Each row was made from one small tree. Brackets hold a mark, then the marks that hang from it, in alphabetical order. Every link used is in the known rows. Write each row's tree.
Known rows
{X J}: [  1 -11  10  -4 -13  10   7   6  -7 -17   4   6  -3  -5   0  24   5  31
  -1   2  14   0]
{X {E {S {Z N}}} J}: [ -2 -15  32  -7 -16  -7 -26  25 -26  -6 -12   9   0   4  10  33   1  29
   7  12  16 -12]
{J {S A E {H N} Z} X}: [ 48  -5  10 -13  10  31  11  26 -29  16 -20   1  -4 -24   4  32 -35 -56
   8  28  23 -30]
{H N {S A E}}: [ 18  10   3  -1  -6  24  18   1  13   3  -4  -3  25   0  -2   8  -6  -5
 -33  23  15  -2]
{J X}: [ 25 -19   8   3 -10   9   4   1  -9  -3 -14   2 -26  -9  -2  29  -5   0
  -5  10  10   2]
{X E {J {S A H}}}: [ -1  -8  26 -21   2  33  -2  14 -34  -5   2  18   0 -30  14  37 -15  30
   1  18  24 -20]
{X {E {S A {H N}}} J}: [ -3  -5  35 -11  -2  24  23   2 -38  -6   3  14   8 -24  13  34  -6  80
 -13  19  17   1]
{X E J}: [ -1 -17   8  -6 -14  10  -1  17 -12 -19  -4  14   5  -6  13  33   3  63
   5   2  15  -8]
{X E {J {S H Z}}}: [  8 -23  18 -21   3  17   6  35 -35 -10 -13  15 -10 -15   4  45 -20  24
  28   9  27 -32]
{S A E Z}: [ 21  -3   3 -15   2  24   1   9  -9  13  -9   4  15   2  -5   9 -12 -43
  17  17  19 -18]
{S A E H Z}: [ 19  -8  10 -19  13  31  19   9 -20  14 -14   7  12  -8 -18  14 -18 -41
  20  17  23 -24]
{S A}: [  3  -5  15  -9  -3  26   7 -15  -6   3  -3   6  -6  -7  -4  11  -2   6
 -16  14  13   2]
{Z {N A} {S E H}}: [  6 -15   7 -20  10  13  -5  -7  -8  11 -36   2   4 -10   0  11  -8 -44
 -25  16  16  -6]
{Z S}: [  0 -21  16  -5  -3   1  -1 -13   1   1 -17   1 -17   1  -7   7  -4 -11
 -12  14  16  -2]
{H {S A E Z}}: [ 23   6   7 -11  -1  20   9  16   4  11  -6   0  21   5 -14  11 -10 -50
  -5  27  20 -16]
{X {E S} J}: [ -6 -16  21  -5 -12   2  -1   5 -23 -15   4  13  -3  -8  18  33   8  62
  17   9  14   1]
{J {S E {H {N A}} Z}}: [ 27 -14 -15 -23  19  30  29  12 -17   3 -27   2  -3 -13   9  35 -24 -17
  23  10  22 -14]
{X {E {S H}}}: [ -7 -28  23  -8   8  13  20 -14 -22  -2 -14  12 -20 -12  -5  30  -1  49
  14   9  17  -2]
{N A}: [  5 -15  -7 -12   1  21  22 -18  -4  -4 -19   6 -14  -5   7  25   4  27
  -5   2   9  17]
{H {N A} S}: [ 10  -4  -7  -3  -5  18  39  -7  12  -9 -19  -2  -5  -2   6  30   2  43
 -38   9   9  23]

Which tree is each row?
[ 19 -22  32   0 -14  -7 -26  21 -26   9 -29   4 -21  -1   6  38  -6  -4
  -1  19  11 -11]	{J {X {E {S {Z N}}}}}
[ 17   3  23 -24   3  24 -24  34 -28   7  -6   6  15 -17   1  21 -23 -62
  -5  25  27 -38]	{X {J {S A E H {Z N}}}}
[ 17  -4  -6 -11  -7  14 -15  18  -9 -15   5   5   7  -8  14  24  -6 -23
  25  10  21 -19]	{X {J {S E}}}
[ 22 -29  15  -8   2  20   2  16 -25  -1 -23  11 -33 -28   8  47 -20   4
   7  13  19 -19]	{J {S H} {X E}}
[ 34  -8  20 -10  -2  21 -11  18 -25  12 -13   3 -26 -16   7  32 -23 -59
   5  26  18 -18]	{J {S A Z} X}
[  7 -14   3 -17  -3  11  -1   3  -7   3 -32   2 -11   5   1  25  -3  -8
 -15   5  10   2]	{S {Z {N A}}}
[  6  -8  19  -8   6  33  35 -18 -13   4 -11   4  -6 -15 -11  17 -12  37
 -25  12  15   2]	{S A {H N}}
[ 30 -16  21 -14  -4  22 -19  28 -27  11 -20  11 -17 -16  19  40 -24 -26
  11  24  20 -24]	{J {S A Z} {X E}}
[ -4 -14  13 -14   3  19  37   0 -35 -14 -11  14  -1 -23  23  48   1  99
   1   5  14  15]	{X {E {S {H {N A}}}} J}
[ 39 -14  -4  -2  -4  13 -16  14  -9   1 -13   0 -15 -15  11  28 -14 -57
  19  18  16 -18]	{J {S E} X}
[ 14  -2  18 -18   5  25  -5  10 -17  18 -21   3  15  -4 -19   9 -18 -52
 -12  20  20 -27]	{S A E H {Z N}}
[ 23  -9  10 -23  17  33   5  11 -22  15 -11   6  -1 -15  -8  17 -26 -62
  24  23  27 -32]	{J {S A E H Z}}
[  8   4  16   1  -9  22  25  -7  10   0  -5  -2   4  -3  -7  14  -5  24
 -52  22  12   8]	{H N {S A}}
[ 23 -14 -17 -19  16  29  45   9 -13   3 -29   3   9  -5  -1  31 -16  10
  18   2  17  -4]	{S E {H {N A}} Z}
[ 10  -4  15 -11   0  15 -11  -5   0  14 -10   4  16  -4   1  -4  -8 -49
  -6  27  19 -12]	{Z {S A E}}
[  8 -16  10 -16  16  18  52 -11 -29   4 -24   2 -20 -10  -2  37  -9  40
   9   9  14  11]	{E {S {H {N A}} Z}}
[  3  -8  22 -17   0  34   9  15 -29  -9  -4  14   5 -30  20  38 -19  57
 -14  16  23 -17]	{X E {J {S A {H N}}}}
[  8  -9  22 -17  13  23   6  -9 -12  16 -13   6  11 -14 -10   0 -15 -48
 -10  25  22 -18]	{Z {S A E H}}
[ 12 -19   9  -6   9  11  20  -2  -4   4 -24  -1   7  -6 -10   6 -16 -11
  -5  15  20 -15]	{Z {S E {H N}}}
[ 25 -26   8  -3  -9  12 -18  14 -17  -3 -20   8 -27 -17  18  43 -13   2
  14  14  16 -14]	{J S {X E}}
[ 16 -14  48  -9   0  13 -14  16 -43  20 -26   9 -15 -19  -1  37 -15 -12
 -17  29  16 -15]	{J {X {E {S A H {Z N}}}}}
[ 15  -6  -7  -9  -2  15  43  10   4  -3 -22  -3  -4   6  -2  33  -6  24
 -25  11  13  11]	{H {N A} {S Z}}
[ 28  -1 -17  -9   0  16  36  19   8   1 -22  -3  16   8   2  26  -8  -5
  -5  12  14   1]	{H {N A} {S E Z}}
[ 25 -15  37  -7   5  20  22  12 -43  14 -19   8 -12 -22   3  43 -20  27
   1  25  16  -9]	{J {X {E {S A {H N} Z}}}}
[ 20 -19   0 -14  12  19  23  12 -11   6 -20   4   3  -1 -22  19 -16 -32
  29   7  22 -25]	{S E H Z}
[ 12  -6  18 -12  10  23  16  -8  -9  13 -17   2  15 -14  -5   1 -18 -21
 -21  26  21 -13]	{Z {S A E {H N}}}
[ -3 -15  14 -13  -4   4 -15 -13   1   5 -34   0 -14   0   9  12   1 -19
 -38  14  10  10]	{Z {N A} S}
